Each row was made from one walk, in order. Every step used is in the known rows, and no mark comes twice. Write each row's walk.
In the rows, 128 means zero.
Known rows
nubaf > dibig > duger > zuzav > tatoz > kiviv: [ 92 133 131 117 134 119 123 118 121 118 125 100 138  94 130 122 126 160
 136  91 142 130 135 202 151 227 130]
kiviv > namul > zuzav: [ 93 140 127 133 150 134 117 135 123 123 101 101 132 106 124 105 149 116
 126 119 141 134 133 123 136 139 113]
zuzav > namul > kiviv: [107 125 122 123 118 149 139 133 140 123 112 108 148 100 113 134 130 160
 130 151 110 123 125 135 136  85 115]
nomip > zuzav > namul > kiviv > duger > dibig > panev: [ 67 129 115 129 139 146 126 130  74 140 109 103 108 111 103 134 135 161
 130 125 117 132 148 171 139 137 105]
mamo > zuzav > tatoz > kiviv: [105 119 120 108 114 131 135 118 139 104  81 129 168  64 123 116 154 144
 132 106 144 138 123 125 156 165 117]
tatoz > zuzav > duger > kiviv: [ 89 122 122 125 140 140 113 111 107 130 116 113 142  84 122 101 148 146
 130 135 114 131 155 148 157 102 133]
kiviv > duger: [124 127 150 122 134 134 122 119  85 127 117 105 118 121 138 126 137 132
 127 123 126 121 141 142 132  99 129]
nubaf > dibig > duger > kiviv > namul > zuzav > mamo: [ 85 152 109 152 147 128 108 133 115 126 139  62 108 102 124 105 128 157
 123  94 156 144 138 192 150 208 126]
namul > zuzav > mamo: [ 95 131 107 145 129 124 121 143 136 125 145 114 127 106 111 114 138 137
 127 134 129 148 129 155 142 147 110]
mamo > zuzav > tatoz: [108 122 110 122 112 134 142 127 135 113 112 120 160  83 120 132 137 126
 127 124 147 168 128 131 158 144 133]
mamo > zuzav > namul > kiviv > duger > dibig > panev: [ 75 131 126 141 142 153 133 125 107 126  94 115 112  86 139 143 149 145
 125 151 128 153 137 159 146 165 123]
namul > kiviv: [117 126 131 133 126 138 136 132 120 124 113 128 151 117 124 114 140 155
 133 132 101 116 125 134 126 122 118]
zuzav > tatoz > kiviv > duger > dibig > nubaf: [ 92 117 164 113 135 133 123 121  85 122  94 124 125  90 132 118 141 143
 132  95  93 113 106 127 140 170  98]
nomip > zuzav: [107 127 104 123 124 124 128 128 122 133 132 121 127 129 102 115 126 136
 133 107 142 134 140 154 133 155 117]
nubaf > dibig > duger > kiviv > tatoz: [117 141 126 143 139 126 120 120  93 130 151  74 128 125 130 125 112 152
 127  67 138 117 129 155 148 198 148]
nubaf > dibig > duger > zuzav > tatoz: [ 96 135 120 129 132 123 130 125 117 127 154  90 130 113 126 139 109 141
 131 108 146 163 139 206 153 210 148]
duger > zuzav > tatoz: [ 92 119 114 110 122 128 132 134 103 128 128 117 145  93  99 135 131 132
 128 128 125 153 143 145 154 145 124]
dibig > duger: [128 137 136 126 133 126 121 120 157 130 140 119 131 139 149 135 119 132
 129 127 145 118 129 145 134 166 128]
dibig > nubaf: [122 126 137 142 126 128 133 130 153 132 130 138 113 136 140 128 113 121
 131 121 117 133 117 133 129 186 119]
namul > kiviv > duger: [114 125 151 128 131 144 130 122  76 123 101 103 142 111 133 112 149 156
 132 128  98 106 136 151 130  90 121]
panev > dibig > duger > zuzav > mamo: [119 130  99 129 120 118 106 141 155 148 144 111 109 119 106 131 112 172
 127 166 159 141 164 176 153 245 122]
nubaf > dibig: [136 135 127 150 132 126 135 126 115 124 142 111 111 137 135 124 115 135
 130 111 132 148 121 174 121 156 150]
tatoz > zuzav > namul > kiviv > duger > dibig > nubaf: [ 67 128 156 131 146 152 131 123 117 128 101 114 106  88 137 103 146 161
 134 157  79 120 121 156 146 178 105]
duger > kiviv > namul > zuzav: [ 80 137 114 133 151 135 114 133  89 129 109  95 134  95 113  96 155 125
 125 111 134 119 138 113 138 141 110]
kiviv > namul > zuzav > tatoz: [ 86 133 121 118 137 138 123 138 105 117  97  94 160  85 106 115 144 124
 124 107 137 150 127 113 153  95 113]
panev > dibig > duger > zuzav > tatoz: [116 124 105 114 121 125 114 135 129 144 130 112 149 113 102 135 110 161
 130 150 154 139 157 146 159 197 129]

Which walk is each row?
[100 145 116 142 136 120 110 122 112 127 154  74 112 101 120 106 122 184
 125  76 135 136 145 183 175 228 143] : nubaf > dibig > duger > kiviv > tatoz > zuzav > mamo
[136 141 122 163 135 122 126 127 113 134 142 129  94 158 146 143 105 130
 126  98 143 159 132 174 123 170 154] : nubaf > dibig > panev
[ 97 125 105 125 124 120 123 140 127 132 142 118 105 100  99 132 132 145
 125 144 131 153 151 172 148 194 119] : duger > zuzav > mamo
[ 88 116 121  99 124 123 124 127 108 120 100 125 152  72 102 119 148 148
 132 109 122 123 136 137 153 162 109] : duger > zuzav > tatoz > kiviv
[103 142 127 144 145 120 126 122 133 132 158  99 101 133 143 129 115 133
 133 124 150 145 141 216 135 252 148] : nubaf > dibig > duger > zuzav
[101 126 159 140 148 134 127 125  97 136 125 125  90 129 144 124 130 118
 129 125 100 129 113 137 123 192 116] : kiviv > duger > dibig > nubaf
[149 123 122 148 118 129 123 139 149 145 120 142 115 145 124 121 102 145
 132 144 129 130 127 122 129 206 122] : panev > dibig > nubaf
[ 84 137 123 108 136 136 110 116 134 131 131  80 141  85 119 123 130 163
 124 112 142 108 149 121 180 159 124] : dibig > duger > kiviv > tatoz > zuzav > namul
[133 145 136 148 138 124 127 118 143 127 153 103 113 149 155 130 106 137
 131 109 148 137 123 187 127 192 150] : nubaf > dibig > duger
[109 133 133 122 138 127 117 123 118 123 112 116 137  99 119 108 143 146
 128 103 122 126 140 113 162 158 131] : kiviv > tatoz > zuzav
[ 85 124 129  85 132 130 118 127 101 115  67 102 144  60 101 120 154 151
 126  97 136 123 145 127 159 161 106] : duger > zuzav > tatoz > kiviv > namul
[140 130 108 132 127 126 107 126 120 150 135 117 136 138 122 116 114 165
 129 140 150 102 148 122 136 184 129] : panev > dibig > duger > kiviv
[ 66 137 127 148 173 142 104 133 114 135  97 114 116 103 131 129 144 102
 121 128 136 163 141 138 142 142 121] : kiviv > namul > zuzav > duger > dibig > panev
[108 131 121 123 125 124 114 132 128 122 122 107 126  88 104 113 138 165
 123 104 122 140 143 130 173 161 125] : kiviv > tatoz > zuzav > mamo
[ 83 123 102 115 113 146 137 136 114 125 108  78 161  86  72 126 130 172
 131  96 121 123 141 136 160 121 105] : nomip > zuzav > namul > kiviv > tatoz
[ 91 138 114 134 138 132 115 144 133 121 111  93 118  93 108 110 144 137
 121 122 143 149 137 139 148 144 106] : kiviv > namul > zuzav > mamo
[ 86 117 135 105 128 135 127 125  59 127 116  94 135  86 108 132 139 136
 127 124 124 146 155 162 158 111 128] : kiviv > duger > zuzav > tatoz
[ 94 124 140 120 142 131 120 121  76 132 122 100 106 105 125 123 146 129
 129 136 128 132 157 173 141 160 129] : kiviv > duger > zuzav
[153 133 122 132 126 126 110 128 157 144 130 125 133 148 132 128 108 156
 130 149 157 117 142 133 134 180 131] : panev > dibig > duger
[ 83 123 142 124 140 140 129 125  66 128 109  97 129  95 122 111 158 153
 134 141 102 117 156 177 138 152 119] : namul > kiviv > duger > zuzav
[ 69 124 125 147 161 139 119 130 121 130 132 115 139  96 122 111 150 108
 132 153 112 150 121 150 134 130 118] : namul > zuzav > duger > dibig
[111 132 118 126 124 123 117 129 143 123 129 130 113 104 118 110 138 160
 126 138 125 143 142 153 154 156 123] : tatoz > zuzav > mamo
